What can hang from each mark:
J250: J193
J401: J193 J755
J279: J497 J729 J799
J59: J848
J740: J59 J729
J52: J647 J799
J755: J52 J250 J401 J666 J740
J302: J250
J729: J52
J193: J401 J666
J647: J52 J274 J740
J666: J302
J799: J52 J740
J560: J59

Each row was made from one small tree. The marks that hang from a mark follow it in brackets, in the order of their numbers. Every link used is in the known rows. Write each row's tree.
In the rows, 128 means zero.
Known rows:
J250(J193): [141 135 127 154 130 145 109 147 143 127 141 121 109 116 119 134 124 151
 119 112 155 104 152 141 140 140 126 123 107 128 126  99 145 123 125 119
 141 130 127 135 141]
J666(J302(J250(J193(J401(J755(J52(J799))))))): [134 146  68 156 146 147 131 163 146 110 126 141 142  69 115 153 110 147
 128  97 144 142 143  98 180 116  97 151 123 117 137 105 154 126 127 115
 144 103 118 150 120]
J279(J497 J799(J52(J647) J740(J59 J729))): [153 132 110 114 152 154  74 124 219 115 139  45 125 116 111 173 196 210
 109  77 110 109  85 118 122 112 151 105 129 192 132 146 127 122 106  76
  94 144 230 132  92]
J250(J193(J401(J755) J666(J302))): [174 170  81 150 152 164 112 160 163 118 149 127 118  89 111 148 123 154
 103 100 185 124 125 111 160 143 156  93 122  81 158  81 139 104 139  75
 180 110 105 132 156]
J755(J250 J401 J740(J729(J52))): [103  99 144 209 122 141 134 166 192 141  82 194 189  47 105 153  64 146
 168 152  97  92 134 118 119 144 131 139  37 169 165 110 184 112 168 129
  49 202  91 134 111]
J193(J401(J755) J666(J302(J250))): [160 168  61 135 164 147 137 156 140 107 137 145 139  83 117 167 143 139
 115 118 152 161 100  95 155 140 157 109 154  69 174  94 119 114 140  81
 165  92 111 137 143]
J193(J401(J755)): [162 147 102 130 137 144 123 139 149 140 116 135 124 106 113 138 118 115
 135 141 156 133 106 111 124 127 152 121 135 118 150 112 133 114 143  88
 153 116 135 130 129]
J302(J250(J193(J401 J666))): [140 155  98 178 159 138 121 161 128 110 163 133 106 101 109 177 162 166
 130 123 143 128 143 149 139 161 153 126 138  95 173  71 121 136 141 107
 124  97 139 143 155]
J279(J799): [143 159 137 127 108 143 115 134 142 119 120 113 113 120 139 136 126 132
 118 109 121 124 112 132 116 132 145 123 127 142 130 128 129 130 138 104
 126 120 163 135 116]
J560(J59): [133 141 135 141 121 141 132 117 145 112 118 137 145 120 142 126 103 110
 132 117  86 133 122 135 130 126 142 134 153 110 108 143 119 109 149 128
 117 123 160 116 108]
J647(J740(J59)): [113 143 132 153 177 119 143 118 144 150 137 121 140 140 124 129 125 153
 143 111 101 133 115  98 134  88  97 159 118 131 127 124 147 113 139 125
 134 136  97 111 127]
J250(J193(J666)): [139 160 123 156 146 149 110 149 146 116 169 123 111 120 115 147 142 163
 110 103 159 112 142 144 141 155 148  97 117 100 149  89 130 112 130 107
 144 120 121 130 154]
J755(J666 J740): [ 90 107 131 171 105 165 154 132 127 118 102 188 158  96 116 151 128 144
 155 139 118 103 117 133 133 146 157 140  96 146 148 110 162  86 146 123
  90 147  89 127 114]
J755(J666): [101 131 116 135 112 146 150 135 137 128 124 167 139 111 121 151 136 144
 141 145 135 117 114 141 133 130 156 125 131 142 139 104 140 104 132 128
 105 130 120 129 118]
J729(J52(J647(J274) J799)): [111 152 109 140 146 107 149 108 180 159 146 112 137 127 128 110 127 111
 131  81  80 140 120  92 146 104  75 139 139 157 142 125 150 106 141 116
  99 104 136 167 139]
J401(J193 J755(J52 J250 J666(J302))): [ 77 146 102 120 111 185 136 182 136 133  69 199 208  75  89 155  42 147
 153 121 139 112 138  91 147 130 132 129 111 149 116  88 203  27 117  94
 141 160 100 187  63]
J302(J250(J193(J401(J755)))): [146 138  97 166 149 144 120 167 135 118 129 141 110  87 107 169 144 147
 135 136 145 125 147 138 138 153 132 149 131 122 152  78 142 132 128 106
 136 105 148 153 133]
J647(J52 J274 J740): [122 169 133 138 172 128 176 110 141 137 104 117 138 150 150 157 117 124
 133 112  23 155 135  93 155  69  92 157 106 142 147 116 167  31 127 106
 181 129  61 166 130]
J755(J52 J250): [ 93 131 134 162 120 142 114 159 137 120 133 156 177  95  95 152  59 144
 172 117 104 116 151 143 142 145 135 122  78 150 133 125 152  89 136 139
  98 154 135 148  92]
J666(J302(J250(J193(J401)))): [148 126  75 157 144 139 128 157 125 108 124 129 124  82 127 149 125 154
 114 109 140 138 145 115 170 126 114 144 130 104 133  97 141 149 131 118
 148 109 108 142 142]
J279(J497 J799(J740)): [176 141 124 119  99 171  88 121 150  97 108  89 130 123 125 164 167 166
 108  90 111 117  95 142 116 120 183  98 127 163 149 143 145 119 109 105
 138 130 200 152 106]
J666(J302(J250(J193(J401(J755))))): [152 130  69 146 146 147 129 164 134 107 111 137 130  73 123 153 121 144
 112 113 148 140 141 104 170 129 111 147 130 109 132  97 150 133 122 108
 161 108 111 150 131]
J799(J52 J740(J59(J848))): [112  55 113 118 173 135  73 115 165 129 167  67 154 119  86 162 185 211
 130 127 117 136 131  96 158 121 148 104 134 172 123 149  99 100 109 139
 109 145 187 104  89]
J755(J52 J250(J193)): [103 137 133 183 121 155 100 173 149 120 145 150 161  85  88 158  55 162
 165 105 125  96 169 155 152 154 134 116  62 150 131 103 167  84 135 132
 109 157 135 155 104]
J52(J647(J274) J799(J740(J59(J848)))): [113 151 104 136 159 122 116 103 167 157 178  68 157 125 118 106 209 178
 126  75 110 152 106  61 169  92  67 155 197 189 117 145 149 103 118 119
  83  93 159 122 114]
J279(J497 J729(J52)): [178 152 125 131 119 175 112 134 153 122 118 119 139 131 131 136 118 136
 128 117 100 120  86 159  90 136 151  95  76 144 152 110 169 107 131 109
 136 136 174 163 142]
J302(J250): [114 121 114 145 142 120 139 144 108 111 126 141 128 112 123 158 153 137
 139 138 106 141 141 138 130 143 117 158 143 129 139 111 126 145 122 139
 110 111 144 147 122]
J755(J250 J666(J302) J740(J59(J848) J729)): [ 74  94 125 193 141 162 143 168 169 115 119 187 209  54 103 132 102 192
 146 138 130 104 119  87 169 140 112 160  78 172 113  94 191  83 150 135
  64 177  76  70  96]
J647(J274 J740(J729)): [128 164 136 124 179 129 167 134 162 128 111 123 145 144 142 139 136 122
 132 133  86 150 109  82 139  90  84 160 110 159 148 104 171  95 125 107
 143 142  69 131 120]
J740(J59(J848) J729(J52)): [109  97 146 150 191 106 130 133 201 157 159 126 151 132 104 109 123 157
 116 144 132 118 114  85 133 118  85 138  92 162 113  93 129 130 146 125
  81 152 125  58 127]
J740(J59(J848) J729(J52(J647 J799))): [ 96 127 131 158 188  96 130 123 219 176 188 105 151 129 112  93 147 164
 120 110 132 130 108  71 149 101  52 159 127 171 106 110 131 138 145 123
  55 125 140  59 129]
J799(J52 J740(J59 J729)): [107  74 121 109 207 128  86 135 212 134 158  66 131 115  87 166 188 210
 135 139 127 122 125  87 137 111 124 108 109 172 132 137 103 141 108 123
  81 174 180 110  90]
J799(J52(J647(J274)) J740(J59 J729)): [109  96 104 107 212 125  96 128 223 145 159  47 137 116  95 160 207 210
 130 112 106 130 112  69 148 110  97 121 137 195 125 134 120 116 105  90
  71 157 173 133  93]

Write each row's tree:
[137 119  77 171 141 161 131 165 134 102 103 156 152  62 111 163  97 148
 134 105 133 129 145 104 175 137 113 151  92 115 137 101 164 111 131 102
 145 123  93 152 119]  J666(J302(J250(J193(J401(J755(J52 J740))))))
[110  84  87 110 146 136  78 115 169 141 159  57 136 112 104 170 191 193
 137 100 104 146 133 115 159 124 147 107 149 159 131 163  99 114  97 119
 104 133 182 156  97]  J799(J52(J647) J740)
[110 133 101 120 182 116 127 111 174 140 147  76 137 130 121 151 154 163
 136  88  76 141 118  95 153 104  96 143 143 166 126 138 129  75 123  91
 124 126 138 150 111]  J799(J52(J647(J274 J740(J59))))
[102 162 112 157 179 101 159 103 189 174 152 109 144 134 125 111 126 128
 140  71  63 142 112  73 151  77  55 159 133 160 141 123 163  97 148 113
 102 109 116 156 140]  J729(J52(J647(J274 J740(J59)) J799))
[117 134 142 146 208 114 164 123 187 148 133 122 167 147 122 125 123 140
 126 129  75 142 104  60 147  87  68 160  94 177 138  89 171  75 142 111
 127 144  75  98 123]  J647(J274 J740(J59(J848) J729(J52)))
[161 164 109 175 148 171 109 157 158 121 150 140 118  95 101 155 130 153
 125 111 174 107 126 126 137 162 169  98 104  92 172  79 145  91 148  73
 156 119 112 132 154]  J250(J193(J401(J755(J740)) J666))
[147 162 101 178 138 154  99 172 149 114 160 129 137  77 107 145  98 168
 127 101 153 117 147 134 159 151 157  98 111  98 152  87 149 109 149 114
 143 131 121 136 148]  J755(J250(J193(J401 J666(J302))))
[134 158  94 174 161 149 121 171 142 109 152 151 125  89  93 189 138 161
 143 121 143 128 140 144 144 166 151 124 119 105 174  71 132 110 135  94
 130 101 139 155 131]  J302(J250(J193(J401(J755(J52)) J666)))
[ 90 118  96 230 101 198 128 181 153 108 111 203 193  31  83 176  38 182
 182 105 128  85 148 134 183 152 166 123  35 144 153  83 202  53 169 111
  95 167  72 144 103]  J755(J52 J250(J193(J401)) J666(J302) J740)
[168 167  88 164 150 154 111 153 152 119 166 117 110 102 116 145 128 165
 104  95 176 121 131 123 162 138 160  89 121  76 159  82 127 121 151  88
 163 110 101 122 170]  J250(J193(J401 J666(J302)))
[102 203 115 145 194 105 160 117 197 168 165  87 141 136 139 102 174 153
 138  75  98 150  98  55 155  64  24 190 167 174 124 128 167 115 133  99
  86 107 109 116 127]  J52(J647(J274 J740(J59 J729)) J799)
[123 148 110 167 156 135 123 161 123 102 159 138 115 105 113 174 164 165
 124 118 132 128 152 151 141 165 133 133 134 106 157  80 128 132 122 123
 122 105 138 150 143]  J302(J250(J193(J666)))
[123 150 135 132 187 122 171 131 181 139 109 131 149 142 135 140 115 112
 133 130  66 147 111  81 138  90  83 150  86 159 159  95 173  91 133 109
 139 148  68 145 126]  J647(J274 J740(J729(J52)))
[122 115 135 143 154 150 133 136 154 126  94 156 154  97 105 127 117 129
 138 128 130 110 114  86 119 141 105 150  99 147 122 126 167  89 130  98
 129 149 118 129 107]  J401(J755(J740(J59)))
[106  99 124 151 157 117 116 109 174 157 166 111 152 124 101 119 141 153
 132 108 106 137 129  87 151 100 107 124 121 156 141 132 133 122 137 158
  95 125 157 117 123]  J729(J52(J799(J740(J59(J848)))))
[163 118 118 112 141 162  73 116 184  95 124  61 125 118 106 180 178 197
 112  85 102 106  95 128 118 115 179  89 121 180 143 148 128 104 110  96
 126 144 234 147  92]  J279(J497 J799(J52 J740(J59)))
[ 60 144 111 168 117 160 140 143 172 171 107 186 195  82  79 174 110 205
 179 126 140  92 112  96 134  86 148 124 125 182 159 105 174  71 155 115
  43 160 121 151  74]  J755(J52(J799(J740(J59))) J401(J193) J666)
[ 95 145 101 110 111 176 135 179 129 132  67 186 189  78 104 140  74 142
 132 129 148 118 134  86 138 129 129 135 142 141 111  86 201  48 112  99
 155 151 106 181  81]  J401(J193 J755(J250 J666(J302)))
[108 114 146 145 207 104 140 137 218 158 141 127 127 128 105 117 116 149
 128 138 127 102 113  85 111 110  77 135  79 151 123  94 135 154 150 112
  73 166 126  95 135]  J740(J59 J729(J52))
[113 149 138 132 189 126 143 115 183 140 146  87 143 136 127 133 176 164
 118 120  71 146 132  58 163  71  70 149 135 181 134 122 153  65 121 122
 116 126 125 119 114]  J647(J52(J799(J740(J59(J848) J729))) J274)
[120 172  81 149 123 153 138 140 174 155 137 154 147  90 101 153 116 135
 163 119 153 130  96 113 147 116 146 130 142 141 154 111 143  87 148  83
 107 103 137 135 108]  J193(J401(J755(J52(J647 J799) J666)))
[ 63 117 127 195  81 182 158 149 135 147  57 235 208  73  92 182  61 170
 186 140 119  74 121 123 123 131 175 132  67 167 163  95 192  37 171  91
  59 180  61 158  81]  J755(J52 J401(J193) J666 J740)
[101 152 131 145 214  95 151 128 236 170 159 105 131 127 114 100 143 148
 127 104 112 116 104  59 128  92  35 155 118 174 122 100 150 143 149  98
  53 140 134 109 135]  J740(J59 J729(J52(J647(J274) J799)))
[161 171 140 128 135 187  76 153 164 136 141  75 117 111 130 138 169 193
 136 117 123 129  76 119  89 137 145 111 110 165 130 118 153 140 139  92
  98 136 205 142 108]  J279(J729 J799(J740(J59)))
[103 151 132 150 172 115 155 130 185 158 143 129 141 136 131 130 117 127
 144 120  95 149 122  95 142  78  84 158  95 135 152 119 148 132 135 139
 117 141  90 116 128]  J647(J740(J729(J52(J799))))
[103 101  84 207  94 170 161 159 141 112  67 219 178  26 119 185 115 177
 148 136 126  98 126 125 162 139 152 156  89 150 163  92 186  97 156 118
  80 154  61 146 114]  J755(J401 J666(J302(J250(J193))) J740)
[136 132  90 166 117 173 134 161 151 123  93 179 166  55 104 151  90 133
 153 138 142 121 110 105 148 139 164 130 107 129 155 102 173  80 154  95
 134 139 103 137 112]  J193(J401(J755(J250 J666(J302) J740)))
[111 133 104 137 151 117 132 107 185 161 151  97 144 122 117 123 153 134
 134  82  78 145 120  84 153  98  88 129 140 165 149 132 150 111 129 124
  92 112 147 175 130]  J729(J52(J647(J274) J799(J740)))
[107 143 126 140 147 129 130 113 156 148 148  97 122 128 131 145 157 157
 135 109  82 145 150 103 157  75 107 136 132 134 139 148 127 100 118 144
 124 122 137 143 122]  J647(J52(J799(J740)))
[ 79 126 110 132 111 195 152 162 126 130  51 207 204  86  96 154  60 140
 150 116 136 106 126  77 143 129 131 140  92 141 122  98 204  23 126  76
 140 159  66 174  73]  J401(J193 J755(J52 J666(J302) J740))
[148 147  83 159 128 174 121 162 168 130 123 154 133  76  98 159  90 153
 134 116 178 106 130 122 163 133 152 113  96 124 144  80 161  89 141  84
 155 125 108 139 125]  J250(J193(J401(J755(J52 J666(J302)))))
[124 149  87 134 157 130 142 145 120  95 149 137 143 105 131 155 152 152
 107 105 124 157 123 113 158 141 133 117 147  80 153 111 116 128 125 120
 140 104 103 135 142]  J193(J666(J302(J250)))
[107  96 151 167 148 137 142 137 171 133 109 154 148 111 118 130 107 124
 141 137 105 110 128 106 122 137 111 141  55 140 145 115 153 127 148 119
  87 168  90 118 129]  J755(J740(J729(J52)))
[ 97 135 138 165 194 107 147 122 190 167 165 122 159 140 119 116 126 156
 137 119 103 146 112  74 152  74  69 168 103 154 131 113 147 116 143 140
 106 137  97  69 124]  J647(J740(J59(J848) J729(J52(J799))))
[ 83 152 101 204 114 178 104 173 179 136 167 161 170  57  68 182 100 201
 192 112 143 100 147 143 172 127 168 109  93 169 170  90 175  81 147 139
  69 142 154 148  91]  J755(J52(J799(J740)) J250(J193(J401)) J666)
[100 164  96 108 152 165 137 168 120 119  98 169 183 108  98 162  90 143
 126 102 139 139 132  79 141 138 124 120 134  99 137  93 162  54 111  75
 164 126  98 181  94]  J401(J193(J666(J302(J250))) J755(J52))
[120 177 132 128 159 122 166 113 156 129 123 109 123 137 146 133 138 120
 122 108  58 142 141  87 152  79  78 147 135 152 142 125 155  60 131 117
 143 112 114 161 129]  J647(J52(J799) J274)
[134 158 118 141 135 160 106 174 159 114 131 151 148  79 100 150 104 142
 129 120 152 118 142 127 137 165 137 113 112 128 139  97 165  79 113 109
 156 137 141 157 112]  J401(J755(J250(J193(J666))))
[105 192 138 153 210 114 180 103 172 151 133 103 135 149 140 134 135 146
 138  92  32 146 127  57 157  39  46 178 125 158 140 121 174  45 142 113
 148 120  84 143 129]  J647(J52(J799) J274 J740(J59))
[ 71 151 124 127 110 180 131 180 136 139  79 201 199  89  80 162  54 144
 167 134 137 103 138 110 125 142 145 127 112 158 126  84 198  23 120  94
 127 160 121 187  63]  J401(J193 J755(J52 J250 J666))
[140 136 102 177 147 134 119 159 126 119 141 132 104  98 112 167 148 156
 136 131 137 124 151 148 139 148 134 147 130 118 153  79 134 146 138 116
 122 105 145 146 144]  J302(J250(J193(J401)))
[102 128  99 122 161 119 117 124 181 147 157  80 133 126 126 156 153 163
 139 103  99 148 125 117 155 107 110 142 132 147 127 146 111 107 113 106
 114 134 135 129 109]  J799(J52(J647(J740(J729))))
[108 126 105 122 185 117 124 117 185 142 161  73 152 133 122 145 164 173
 127 103  88 150 114  88 164 106  91 149 142 179 119 131 126  72 118  96
 116 127 133 113 103]  J799(J52(J647(J274 J740(J59(J848) J729))))
[ 87 169 143 169 200 109 157 116 188 171 171 104 145 147 138 126 143 174
 134 113  78 153 131  70 169  42  52 188 115 147 122 125 143  83 136 136
 120 128  88  64 123]  J647(J52(J799) J740(J59(J848) J729))
[104 134 121 176 139 153 151 165 143 130  76 184 180  79 121 159 120 170
 133 136 133 111 122  84 123 132 129 145 101 120 163  93 169 111 156  88
  82 170  54 134 120]  J755(J401(J193(J666(J302(J250)))) J740(J729))
